Every row comes from one small tree of marks. The marks that hang from a mark follow it in brackets, in alphabetical order. Every link used is in the known rows. Which tree was each row made from?
Known rows
N[B J]: [ 0.56 -0.70  1.68 -0.72  3.21 -1.49  1.30 -0.94  0.78  0.60  0.30 -1.36
  1.82 -1.61  1.44  2.55  0.94 -6.11  0.19 -0.70  0.27 -1.68]
J[B]: [-0.20 -0.84  2.21 -1.68  1.53 -1.58 -0.54  0.78  0.81 -0.23  2.32  3.42
 -0.29  1.38 -0.27 -0.58  0.56 -3.55 -2.94 -0.58  0.53  0.83]
N[B]: [ 0.12 -1.51  0.96 -1.35  0.69 -2.32  0.67  0.37  0.31  0.11  1.09  1.62
  1.00  1.97  0.78 -0.49 -0.64 -4.78 -2.16 -2.62 -0.84 -0.84]
J[B H W X]: [ 1.51 -0.44 -1.15  2.60 -1.17 -2.69 -0.41  2.88  0.29 -0.56 -0.59 -1.01
 -1.05  3.00  0.10  0.82  0.77 -0.28 -3.40  0.61 -2.02  2.81]
J[G W X]: [ 1.07  2.13 -1.72  0.54 -4.32 -2.92 -2.15  4.95 -2.03  1.15 -1.26 -1.99
  1.45  1.02 -0.37  0.37 -3.42  2.22 -2.93  0.71  0.09 -1.17]
Q[C J[H N X[G]]]: [ 0.46 -1.21 -0.45  1.20  0.75  1.96 -0.41 -5.36  1.02 -2.45 -2.76  0.69
  3.76  2.43 -3.45  0.57 -0.26 -1.28  0.63  1.03 -0.29  0.53]
H[X[G Y[J[B]]]]: [-3.91  0.31  1.91 -1.42 -1.79  0.04  1.13 -1.66 -2.08  0.96  2.14  1.80
 -0.77 -1.23  0.00 -2.90  1.66  1.31  0.57  0.09 -1.86 -0.32]
H[X[G Y[J[W]]]]: [-4.07  0.59  1.99 -0.56 -3.21 -0.22  1.49 -1.04 -2.56  1.31  0.63 -0.14
  0.00 -0.69  0.45 -3.05  0.85  1.36  0.44 -0.03 -1.71 -0.92]
Y[J[N[B]] X[G]]: [-0.24  3.36  1.16 -0.32 -0.12  1.89  0.22 -1.34 -0.96  0.43 -0.71  2.59
  1.14  0.56 -0.73  0.31  0.17  1.27  3.02 -0.96 -3.01 -0.54]
Y[J[B G N] X]: [ 1.99  4.82  0.73 -1.04  0.14  1.89 -1.59  3.41 -0.81 -0.45  0.38  3.64
 -0.28 -0.21 -0.97  1.91 -0.01  2.82  1.16 -0.78 -1.66  1.45]
Q[C J[N] X[G Y]]: [-0.35 -0.19  0.41 -0.99 -0.69  3.31  0.80 -5.75  1.16 -1.06 -3.14 -0.08
  4.75  1.72 -1.87 -4.92  0.86  0.37  2.87 -2.16 -2.03 -4.41]
N[J]: [-1.41 -1.35  2.28  0.05  2.29 -1.66  0.38 -0.96  1.40  0.19  0.52 -1.63
  2.62 -1.87  1.45  2.00  0.18 -5.58 -0.52  1.15  1.76 -1.41]
Q[C J[Y] X[G]]: [-1.46 -2.80 -1.44  1.06 -0.81  3.53 -0.11 -7.44  2.54 -2.29 -4.35 -1.64
  4.93  2.26 -1.80 -3.65 -2.22 -0.99  2.73 -2.47 -1.90 -4.63]
X[G Y[J[W]]]: [-3.49 -0.48  1.73 -0.48 -1.72 -0.60  1.48 -1.66 -2.58  2.76 -2.68 -0.23
  1.31 -2.36  0.64 -2.74 -0.61  1.65  0.70  0.21  2.89 -2.15]
Q[J[H]]: [-1.28 -3.89  2.06  1.02  2.15 -0.83  0.08 -1.81  2.79 -3.23 -2.07  0.12
  3.17  1.33 -0.55  1.42  0.20 -3.87 -3.08 -0.84  0.44  1.46]
Y[J[B]]: [-0.12  0.62  3.00 -0.76  1.97  0.75 -0.06  1.11 -0.11 -0.48 -0.65  2.07
  0.92  0.25 -0.80  1.87 -1.05 -1.62 -1.95 -0.36  1.89  1.70]
Y[J[B H] X[G]]: [-0.91  0.55 -0.30  1.64 -0.68  0.91 -0.25 -1.78  0.48 -0.98 -1.73  3.05
  1.20  0.10 -0.29  0.61  0.58  0.93  1.52 -0.60 -2.60  1.33]
Y[J[B G N W X]]: [ 3.39  5.36  1.37 -0.99  0.16  1.49 -1.23  5.06 -2.30  0.99 -0.87  0.07
 -0.96 -0.11 -1.98  3.33 -1.31  3.81 -1.28  1.55  1.87  1.94]
H[X[G Y[J]]]: [-4.47 -0.14  1.70 -1.03 -2.37 -0.29  1.22 -1.83 -2.03  0.95  1.79  1.09
 -0.04 -1.12  0.37 -3.05  0.97  1.06  0.58  0.02 -1.82 -0.81]
Q[C X[G Y[J[W]]]]: [-1.07 -0.27 -1.53  0.51 -4.75  1.49  1.09 -3.35 -0.49  0.86 -4.09 -1.30
  4.84  1.80  0.30 -5.88 -2.03  0.22  2.24 -2.68 -1.30 -5.12]
J[B H N Y[X]]: [ 0.98 -1.87 -2.17  1.16  2.99  0.37 -0.28  0.63  2.62 -1.49  4.20  2.01
 -6.09  1.04  1.57  0.43  2.41 -0.04  1.25 -0.44 -1.89  3.62]
X[G Y[J[H N W]]]: [-2.00 -0.40  1.15 -0.27 -1.12 -0.16  1.86 -1.22 -1.94  2.48 -1.81 -0.37
 -0.15 -2.28  0.89 -1.89  0.61  2.13  0.93  0.96  3.23 -0.67]
Q[J[N] X]: [ 0.54 -0.11  2.65 -1.22  2.12  1.53 -0.03 -1.07  3.49 -2.59 -0.16 -0.50
  3.18  2.83 -0.80 -1.45  1.25 -1.37 -1.01 -2.12 -3.32 -1.93]
H[X]: [-2.93 -0.59  1.87 -0.65 -2.15 -1.56  0.26  0.34 -0.11 -0.82  3.40  0.99
  0.35  2.13  0.53 -1.87  0.28 -2.78 -2.07 -0.73 -3.29  0.20]

Which tree is each row?
[-0.79 -1.02  0.14 -0.78  0.24 -1.06  0.62  2.78 -0.84  0.60  0.26  0.77
 -0.55 -2.31  1.65 -0.25 -0.15  1.28 -0.91 -0.53  2.95  1.04]  X[Y[J[G H N]]]
[-4.11 -1.53  1.33 -1.14 -0.52 -0.68  1.15 -2.79 -1.81  2.25 -1.01  1.48
  1.24 -2.95  0.53 -2.75 -0.41  1.22  0.89  0.28  2.72 -2.00]  X[G Y[J]]
[ 2.18  4.64  1.72 -1.32  0.03  0.05 -0.56  1.19 -2.00  2.43  1.71  0.76
 -2.54  1.98 -2.33 -0.29  1.82  2.58 -0.44  2.86 -0.87  0.43]  J[B N W X[G]]
[ 0.71 -1.97 -0.73  0.48  0.79 -2.12 -0.35  0.72  1.88 -0.18  0.17 -1.91
  1.98 -3.48  1.94  3.43 -0.25 -3.72 -1.01  1.74  3.39 -0.35]  N[J[G H]]
[ 2.01  0.80 -4.14 -1.57  1.75 -0.45 -2.08  2.74 -0.69  0.93  4.69  0.39
 -4.79 -1.04 -0.23  1.56 -2.03  3.68  0.99  0.61 -0.10  0.04]  J[G N[B] X Y]
[-2.99 -3.76 -0.87  0.78 -2.40 -2.49  1.15 -1.40  0.71 -0.51  2.11  0.66
 -0.34  0.11  1.88 -2.34  1.42 -1.56 -1.36 -0.04 -1.36  0.88]  J[H[X[G Y]]]
[-0.54 -1.97 -2.37  1.06  0.90 -2.97 -0.65  0.89  0.85  0.14  0.83 -2.06
  1.20 -4.22  1.91  2.53  0.36 -0.83 -0.13  2.02  1.22 -0.45]  N[J[G H X[Y]]]
[ 1.40  4.57  0.60  0.99 -2.69  0.94 -1.27  4.28 -1.73 -0.17 -3.54  0.81
  1.43  0.53 -0.41  1.42 -1.46  2.56  0.15 -1.73 -1.78  0.59]  Y[J[B G W] X]
[ 3.29 -0.51 -3.05  1.26 -1.83 -0.40 -0.36  4.97  0.30  0.74  0.06 -3.95
 -4.52 -0.47  2.12  1.84 -2.03  2.08 -1.00  1.00  4.53  1.74]  J[G H N W Y]
[-0.14  0.08 -0.12  1.68  1.28 -0.31  1.51 -1.41 -0.20  1.36 -2.12 -4.37
  0.00 -1.67  2.14  1.70  0.29 -3.10  3.22 -1.12 -1.30 -2.66]  N[B J[W Y[X[G]]]]
[ 2.19  2.01 -2.09 -1.98  1.57  1.02 -2.35  3.15  0.24  0.30  4.58  3.12
 -5.70 -1.21  0.07  0.45  0.18  3.22  1.67 -0.14  0.07  1.01]  J[B G N Y[X]]
[ 2.80  1.59 -3.26  0.81 -3.09 -2.63 -0.70  6.20 -1.59  1.33  0.52 -2.29
 -2.36 -0.31  1.18  0.39  0.06  4.73 -1.67  1.56  0.76  1.48]  J[G H N W X[Y]]
[ 0.63 -3.15 -2.09  3.91 -2.07  2.65  0.68 -3.16  3.10 -3.59 -6.72 -5.17
  4.41  4.25 -0.09 -2.15 -2.14 -1.85  0.69 -3.69 -2.35 -2.10]  Q[C J[H W Y] X]
[ 0.69  1.91 -0.44  0.86 -0.72  0.83  0.94  0.61 -1.13  1.77 -0.14 -2.30
 -3.68  1.94  1.24 -1.21 -0.14  0.97  2.93 -1.45 -2.08 -1.19]  J[N[B] W Y[X[G]]]
[ 0.16 -0.81 -4.07 -0.65  1.29 -1.21 -3.27  2.19 -0.15  0.06  3.65  1.79
 -4.04 -1.68 -0.70  0.94 -2.25  3.54 -0.61  0.85  0.31  0.65]  J[B G X Y]
[ 0.39 -0.91  1.16  0.60 -0.13  2.75  0.60 -4.73  1.05 -2.80 -2.30  0.50
  3.19  2.60 -2.72  0.10  0.64 -2.64  0.38  0.06 -0.23  1.01]  Q[C J[H[X[G]] N]]
[ 0.49 -0.46 -1.86  1.14 -0.67 -0.81 -1.36  2.42  0.03 -1.06 -1.05  0.23
  1.58 -0.85 -0.27  3.21 -2.99  1.56 -2.08  0.84  1.47  1.93]  Y[J[G H X]]
[ 3.19  0.79 -3.46 -1.67  1.11 -1.92 -1.74  4.38 -0.18  0.36  4.97  3.30
 -4.59 -1.83 -0.12  0.88  2.49  4.55 -1.33  1.89  0.32  3.14]  J[B G H N X[Y]]
[ 2.34  2.96  2.87  0.47  0.12  1.95  1.24  3.34 -0.73 -0.39 -0.73 -0.78
 -1.77  1.39 -0.34  2.68  1.19  0.45 -1.49  0.63  0.69  3.98]  Y[J[B H[X] N W]]
[-2.24 -0.97  0.99 -0.06 -1.05 -0.47  1.61 -1.48 -1.88  2.22 -2.38  0.38
 -0.05 -2.50  0.67 -2.00  0.76  1.88  0.39  0.45  2.93 -0.44]  X[G Y[J[B H W]]]
[-2.25  0.37  2.13 -2.40  1.10  0.51  1.13 -2.07 -1.97  2.60  0.58  2.72
 -0.93 -3.03 -0.29 -2.16  1.38  2.17  1.37  0.98  2.92 -0.86]  X[G Y[J[B N]]]
[-1.12 -1.56 -0.30  2.91  0.46 -2.83  0.96  0.75  0.38  0.43 -1.52 -4.78
  1.51 -1.77  2.37  1.82  1.03 -2.27 -0.32  1.50 -0.03 -0.28]  N[J[H W X[Y]]]
[ 2.12  1.41  1.20 -1.61  0.50  4.52 -0.10 -5.77  1.99 -1.69 -2.40  1.44
  4.10  3.00 -3.57 -2.93  1.21 -0.62  2.01 -1.36 -2.11 -3.09]  Q[C J[B N] X[G]]
[ 3.01  1.26  0.92 -1.68  0.61  2.55 -0.66 -1.61 -0.18 -1.65 -3.02  1.31
  3.70  1.51 -3.27  1.16 -1.46 -2.00 -0.02 -1.26  1.93 -0.68]  Q[C J[G N[B]]]
[-2.64 -2.44 -0.61  1.61  3.41 -1.39 -0.45 -1.72  1.32 -0.07  1.50 -3.00
  0.18 -2.43  1.40  2.33 -0.81 -2.72  1.22  1.75  0.11 -1.14]  N[J[X Y]]
[-0.69 -1.78 -1.24  0.87  4.28 -1.23  0.49 -1.65  0.72  0.37  1.28 -2.74
 -0.64 -2.17  1.41  2.89 -0.04 -3.26  1.94 -0.09 -1.41 -1.42]  N[B J[X Y]]
[-0.37  0.36 -1.23 -1.46  3.92  0.86 -1.36 -2.02 -0.04  1.26  5.61  2.45
 -5.93 -0.43 -1.63 -0.18  1.02  3.13  1.93  2.79 -0.51  0.87]  J[B N X[G] Y]
[ 1.69  0.12  0.01  0.84 -0.46  2.90 -1.03 -1.09 -0.57 -1.63 -5.81 -1.48
  2.09  1.07 -2.77  0.84 -2.79 -0.43 -0.02 -1.32  2.94 -0.33]  Q[C J[B G W Y]]
[ 4.98  0.83 -1.11 -2.49  0.94 -0.70 -1.32  4.15  1.30 -0.13  4.03  3.51
 -3.51 -0.76 -0.10  2.16  1.62  0.42 -2.61  1.51  3.39  3.27]  J[B G H N]
[ 0.45 -0.93  0.59 -0.24 -0.36 -0.94  0.87  1.23  1.56 -1.17  4.54  0.83
 -2.16  2.13  1.16  0.06  2.26 -2.23 -1.85  0.76 -1.41  2.97]  J[H[X] N]
[ 0.40 -0.94 -0.75  2.45 -1.40  0.27  1.54  2.53  0.48 -0.28  1.61 -4.56
 -5.27  2.14  2.34  0.23  0.57  0.17 -0.26  0.42 -0.39  2.85]  J[H[X] N W Y]
